Each row comes from the steps of one walk. Every step used is in the known rows, and no mark comes twice. Write the walk behind each row, first mark first.
In the rows, 128 means zero.
Known rows
v, r: [109 162 152 119 142 148 132 138 107 105 107 124 153 141 193 184 144 151
 116 105 143 166 124 138 142  60 128 126 133 107 118 175 115  97 135 113
 142 132 134 140 161 126 134 163 135 155 153 120 137  72 119 127 153 114
 170 129 145]
e, j, v, d, b: [ 99 125 123 144 143 149  82  90  93  95 136 164 156 147 200 181 146 201
 103 111 131 188 157 147 113  82 128 101 179 123 135 147  95 146 109  98
 186  95 140  91 138 151 159 136 119 142 173  80 123  98 158 148 170 117
 160 104 133]
j, r, v: [159 157 102 151 139 127  89 120 133  69  98 153 158 121 183 182 167 143
 136 117 130 157 177 114 140 100 118 150 118 112 126 140 105 116 109 143
 159 141 136 158 145 143 125 161 125 112 184  95 148  94 135 134 139 120
 191 113 149]
d, b, e, j, r, v: [169 146  98 151 140 138  73  99 137  78  92 166 158 133 183 176 167 165
 122 121 137 168 184 111 150  87 124 134 137 115 129 134 117 116 103 133
 166 122 150 168 149 141 132 152 128 112 164  83 136  99 163 159 139  93
 197 102 123]
b, j, e, d, v: [ 94 120 171 171 133  78  94  92 118  87 126 128 157 148 205 192 147 152
  89 124 142 158 122 162 121  84 109 133 149  83 135 112  91  97  73 125
 151 100 146 111 177 164 147 164 108 142 116 138 160  84 121 140 169  97
 138 112 104]
j, v, d, b, e: [124 111 139 142 151 145 110  94  81 103 117 157 151 150 217 169 130 191
 125  94 163 156 172 119 128  50 135  97 180 108 163 128 122 111 111 100
 171 107 135  83 174 172 157 139 132 108 161  94 139 124 156 145 182  91
 160  90 121]
j, v, d: [ 87 110 120 141 149 138 120 107 101  77 140 130 158 123 207 177 138 191
 143  97 120 176 174 130 114  77 114 103 166 105 157 151  74 131 127 111
 173 121 141  77 131 168 147 150 130 135 190  83 147  99 124 119 167 139
 168 101 169]
b, j, r: [126 181  83 124 157 156 103 130 122  82  93 140 165 145 197 183 142 173
 112 109 157 210 153 124 169 107  91 162 141 109 131 147  91  85 142 118
 135 161 151 134 145 159 143 158 140 109 185 117 144 106 131 122 151 116
 169  81 129]
v, d, b, e: [127 112 143 136 138 148 108  90  78  99 117 152 153 154 209 169 141 186
 118  96 169 149 165 120 123  62 129 107 177 118 159 126 125 113 111 106
 171 108 128  74 163 160 152 140 129 100 163  94 139 118 152 146 168  86
 160  89 126]
j, e, d: [ 70  92 140 116 121  87 100 137 135  92 139 130 137 161 198 156 127 147
  66 131 144 159 111 152 106  73 127 154 131 104 126 105 118 106  85 114
 153 125 123 103 149 136 124 164 104 127 143 136 128 109 100 145 180  96
 133 118 127]
b, e, d, j, v: [110 111 118 149 160 130 129 133 126  95 134 153 143 103 211 182 131 167
 117 104 149 193 159 166 161  33 129  85 159  90 134 129 101 125 115 134
 169 116 150 119 157 187 166 154 120 159 136 108 151 109 130 134 191 130
 153  74 114]
d, b: [121 137 136 136 136 146  85 109 100 103 119 166 155 150 190 184 148 163
  98 121 150 171 132 143 118  98 129 132 151 118 114 140 113 137 104 117
 176 106 110 106 151 143 151 140 109 139 163 100 120 102 150 134 170 118
 141 115 116]
r, v, d, b, j, e: [107  95 133 114 127  98 103 107  97  73 104 157 158 147 202 167 109 168
  92 141 126 217 124 107 115  95  99 122 179 101 139 123 118 106  99  96
 162 137 117  88 154 130 148 157 116 110 160 107 132  99 118 160 156  50
 152  79 125]
r, v: [161 119 128 150 127 112  95 119 135  78 101 155 146 113 169 176 161 143
 148 129 123 162 161 103 129 108 120 138 125 108 122 139 107 134  96 156
 167 133 119 124 151 133 121 157 117 123 171  88 145  74 121 132 142 108
 174 118 150]
r, v, d, j, e: [113  69 134 114 143 101 130 112  97  51 140 135 147 110 204 179 119 159
  89 146 129 182 133 134 104  60  95 114 147 103 144 117 114 126  98 118
 171 113 120  87 129 145 160 155 100 141 159 109 150  98 116 140 135  84
 149  64 134]
j, r, v, d, b, e: [141 126 128 147 142 145  95  83  85  92 107 157 160 148 210 174 145 185
 121  94 159 143 174 112 130  69 130 116 176 118 159 123 128 110 109 108
 165 116 133  95 161 161 152 145 128  92 170  89 146 124 156 152 167  86
 179  88 124]
b, e, j: [139 100 127 123 133 152 108 111 130 103 108 131 150 147 171 151 145 180
 111 122 168 203 163 135 147  63 104 114 142 107 130 127 122 113 106 115
 156 105 176 116 146 155 127 131 138 138 129 102 124  86 164 153 128  74
 168  87 109]
d, v, r: [116 167 179 155 149 131 122 105  99  97 110 121 161 137 202 199 157 146
 118 106 142 151 124 158 137  55 122 116 134  94 124 171 102  89 116 117
 142 104 146 149 175 149 149 167 131 164 134 127 157  61 128 123 156 111
 174 135 133]
b, e, j, v: [117 117 114 136 160 143 123 120 133 101 111 143 145 130 191 152 134 184
 130 105 146 230 186 140 159  48 125  88 157  88 134 138 101 103 111 106
 155 110 177 139 161 186 140 137 144 153 134  99 124  96 170 142 167  96
 173  89 109]
d, j, e: [109  80 139 108 150 105 138 129 104  65 135 137 141 119 196 175 115 148
  79 146 147 199 124 149 116  56  86 123 138  94 128 113 118 112 103 115
 154 116 120 103 137 161 159 150 101 146 138 130 133 104 128 133 139  86
 139  67 109]
e, d: [ 91 112 136 130 113 117  90 142 144 104 138 138 139 151 190 170 152 153
  88 115 150 146 123 155 124  92 127 152 126 112 125 121 108 120  97 134
 162 123 130 103 150 134 121 166 113 134 155 118 137  97 102 138 179 121
 130 125 138]
r, v, d: [126  99 127 141 122 125  98  98 106  66 131 136 158 117 195 188 161 177
 147 117 114 143 166 105 102 107 108 124 152 121 151 142  86 145 117 140
 187 120 131  78 128 134 133 157 115 117 203  66 156  80 112 136 140 118
 176 112 184]
e, j: [131 109 123 117 129 153  91 122 141  96 120 126 153 138 162 158 153 175
 107 135 149 213 153 146 133  89  97 127 128 112 108 140 101 128 106 119
 158 105 171 124 127 147 128 133 129 157 139  99 118  73 155 146 121  98
 159 104 119]
d, j: [142 108 128 126 148 150 129 129 112  80 141 146 145  91 189 203 147 151
 110 135 159 187 135 159 144  70  92 118 136 107 116 133 102 147 121 153
 173 106 130  94 125 165 172 139 102 167 154 100 158  90 125 115 143 132
 142  67 123]
b, d, j: [116 103 129 131 133 152 134 123 104 100 147 135 161  84 194 204 152 142
 111 130 144 192 136 154 126  72  98 137 123 125 122 116  94 164 116 173
 156 121 117 103 117 184 171 169 106 162 167 115 148  92 119 108 143 133
 135  64 159]

Write each row's walk
[112 160 138 131 162 150 149 139 109 104 116 140 154 112 210 191 136 158
 120 106 128 194 139 159 160  33 131  89 146  94 121 176 109 101 141 111
 153 124 147 152 159 154 162 162 129 180 145 115 147  77 124 126 170 126
 176 101 129]
d, j, v, r
[ 96  97 119 135 150 142 117  97 108  83 136 126 160 132 205 167 139 207
 138  99 129 189 184 130 125  63 115  90 173 110 159 149  87 123 122 101
 176 111 171  86 130 170 145 144 133 133 172  74 143  98 143 145 156 115
 178  89 155]
b, e, j, v, d
[123 136 110 147 133 151  63  81  94  83 125 168 166 146 199 186 166 188
 103 124 126 163 156 132 108 101 122 123 169 132 135 140 103 148 109 116
 190 100 135 106 134 131 151 142 112 120 188  71 129  94 154 157 154 112
 178 107 143]
e, j, r, v, d, b
[ 95  98 132 103 128 105 110 109  94  76 104 148 156 157 204 169 100 171
  83 138 133 225 112 121 112  89  95 125 176  98 139 122 112 101 104  89
 155 135 120  82 155 138 150 155 117 116 161 116 132 102 119 149 157  57
 141  71 123]
v, d, b, j, e
[163 148  95 150 139 133  80 116 147  72  95 150 157 121 175 176 167 157
 128 124 128 181 183 114 144  99 114 144 123 118 115 137 105 119 111 143
 163 127 153 165 137 136 126 154 121 124 173  89 141  83 151 150 129 109
 197 106 137]
e, j, r, v
[ 86 119 139 129 126 114  75 112 110 101 129 162 145 165 201 165 133 163
  61 129 146 159 109 158 103  86 139 140 156 114 119 116 130 125  78 107
 174 105 107 103 156 133 145 153 100 126 142 120 116 113 127 160 187 100
 131 118 106]
j, e, d, b
[103 177 137 134 154 146 128 132 106 116  93 155 162 136 209 184 129 166
 119 101 132 215 129 139 166  52 138  94 170  95 125 183 106  89 139 101
 152 136 142 148 181 142 155 164 144 159 149 108 136  73 130 142 189 104
 172 109 129]
d, b, j, v, r
[116 126 176 182 137 101  94  87 117  97 133 124 152 145 205 192 160 155
 110 102 161 121 144 161 130  74 123 126 144  89 141 112  97  97  80 136
 151  90 152 110 181 178 146 163 118 134 118 129 165  90 132 131 172 107
 146 125 103]
b, e, d, v
[144 101 126 139 127 152  81  85 117 100 111 150 156 147 183 158 155 189
 113 125 154 191 169 124 129  69 118 102 170 119 136 124 118 133 101 112
 180  95 167 114 143 143 133 132 131 127 143  77 127  83 168 175 137  67
 177  87 116]
r, v, d, b, e, j
[120 122 116 142 170 136 139 131 126  89 135 152 144  92 201 187 129 164
 129 114 141 213 162 164 153  50 113  89 149  85 129 145  86 128 121 134
 168 114 144 120 142 190 172 149 118 171 148 101 148 101 138 115 171 137
 154  74 120]
d, j, v
[128 122 108 143 135 140  85  93 114  63 127 137 162 128 194 185 167 187
 130 119 116 158 184 114 116 103 103 131 147 129 152 145  84 133 120 127
 178 125 153 107 114 136 134 153 121 114 209  65 152  86 128 143 130 119
 196 102 175]
e, j, r, v, d
[131 142 126 127 127 143  94 118 103 105  90 171 163 142 193 185 131 175
 119 129 156 228 119 125 151 115 101 129 182 105 122 145  97 123 119 122
 164 137 126  82 165 141 154 149 126 125 165  93 136  83 125 139 166  85
 138  83 120]
d, b, j
[103  96 131  99 137  98 126 127 110  74 101 136 147 151 195 157 100 156
  95 141 141 228 121 113 130  87  86 135 153  88 135 126 116  86 107 105
 140 149 128  97 159 142 139 154 123 121 154 129 128  97 113 139 152  58
 142  77 118]
b, j, e
[126 126 109 143 133 138  96  95 107  64 119 143 168 120 202 192 158 183
 140 115 117 160 170 100 125 113 100 136 159 125 153 144  80 129 126 129
 176 132 140  89 128 133 136 160 128 102 212  67 164  91 111 136 144 111
 189  97 186]
b, j, r, v, d
[ 97  74 141 107 148 105 136 115  96  57 144 130 145 116 202 176 116 164
  83 145 136 189 125 144 104  56  86 115 146 103 142 117 113 118 106 111
 163 112 125  80 125 154 161 149 103 143 159 119 142 105 119 134 138  90
 147  65 129]
v, d, j, e
[126  95 134 135 136 134 117 132 122  97 146 152 141 104 204 192 148 159
  96 128 176 157 129 169 145  48 113 116 148 107 130 107 114 133 106 148
 180 108 134  86 146 163 167 158 105 148 143 105 161 102 112 141 167 112
 137  67 120]
b, e, d, j
[100 158 135 129 159 150 133 136 123 109 107 130 154 136 196 171 142 166
 119 104 128 209 144 151 158  35 136  93 145  96 116 182 107  91 131  99
 148 118 168 169 159 143 140 157 146 173 135 114 131  65 142 144 163 110
 185 120 125]
e, j, v, r
[166 157  92 151 136 130  85 118 137  73  83 162 165 117 186 185 157 153
 140 122 127 184 171  95 156 114 109 148 138 109 127 142  97 110 118 146
 158 156 136 145 155 142 127 165 128 111 185  90 156  87 124 135 145 101
 193  98 146]
b, j, r, v
[124  95 129 128 146 156 126 112  97  72 158 142 153  86 204 210 152 176
 116 130 147 170 138 160 127  71  84 108 152 120 137 136  86 156 127 145
 186 101 135  65 109 158 173 146 100 158 178  89 163  88 116 121 136 131
 146  67 152]
v, d, j
[140 108 139 145 132 137  99  90  84  98 114 157 154 151 208 170 141 182
 127  99 158 141 168 106 122  70 136 105 181 118 160 120 128 120 101 115
 172 111 127  85 170 154 151 143 127  96 163  89 143 112 147 150 168  82
 162  93 131]
r, v, d, b, e
[119 163  91 132 162 152 103 131 129  75 135 141 153 124 208 199 157 158
  76 115 162 167 149 166 155  74 100 153 122 117 124 127  95 118 127 131
 150 127 144 140 125 168 160 160 113 136 172 122 151 118 129 126 156 142
 162  80 118]
e, d, j, r
[104 135 167 186 134 112 115  84 100 100 128 113 174 124 197 204 164 142
 125 111 127 158 148 145 106  93 108 151 113 106 131 118  74 129  88 158
 132 104 131 122 159 202 151 176 119 143 142 131 150  83 137  98 152 125
 147 119 147]
b, d, v
[ 92 160 176 151 140 107 113 113 106 101 114 132 161 150 213 196 146 145
  94 110 136 165 106 157 140  50 125 118 151  91 131 155 110  79 109 109
 140 113 141 140 180 133 142 177 129 153 124 139 158  65 105 148 175  90
 164 125 123]
b, j, e, d, v, r
[111 161 141 135 162 152 128 125 111 112 104 141 155 145 203 169 134 171
 115  96 137 204 147 149 156  23 148  81 160  96 125 176 118  90 128  93
 152 112 164 163 176 149 145 154 147 164 130 110 127  77 157 156 174  97
 185 113 116]
d, b, e, j, v, r
[123 157  92 128 171 168 116 116 101  61 140 137 166 113 208 204 159 175
  98 115 153 170 161 156 145  76  88 137 135 122 138 141  87 119 140 128
 155 121 148 125 112 175 168 152 120 133 191 104 159 117 133 118 137 148
 174  71 138]
v, d, j, r
[119 102 131 130 137 137 110 137 127  92 152 146 140 100 199 198 150 152
  89 136 162 163 118 176 141  70 108 125 136 116 117 119 104 150 107 155
 178 104 131  94 131 153 162 153  99 163 153 109 158  92 104 134 160 133
 130  79 123]
e, d, j
[105 105 135 108 136 104 111 116 100  79  99 152 156 154 200 161 108 161
  83 146 141 229 111 122 122  89  98 130 169  92 132 126 125  99 102  96
 145 137 117  96 163 141 146 151 117 121 149 124 126 103 127 147 160  55
 136  78 107]
d, b, j, e
[124 160  91 132 160 172  88  99 115  79 111 132 166 156 198 168 156 195
  90 106 162 185 181 141 148  76 104 136 145 125 141 136 105  97 124  99
 150 117 175 148 130 165 145 144 140 117 168 104 130 117 174 151 134 104
 189  82 114]
v, d, b, e, j, r
[121 179  87 133 155 165  87 111 105  82  99 151 172 149 211 189 144 189
 103 109 151 201 151 129 158 109 101 150 162 118 138 146  87 100 136 103
 150 145 146 119 143 152 153 155 133 106 194 102 140 111 134 132 159 112
 173  75 132]
v, d, b, j, r
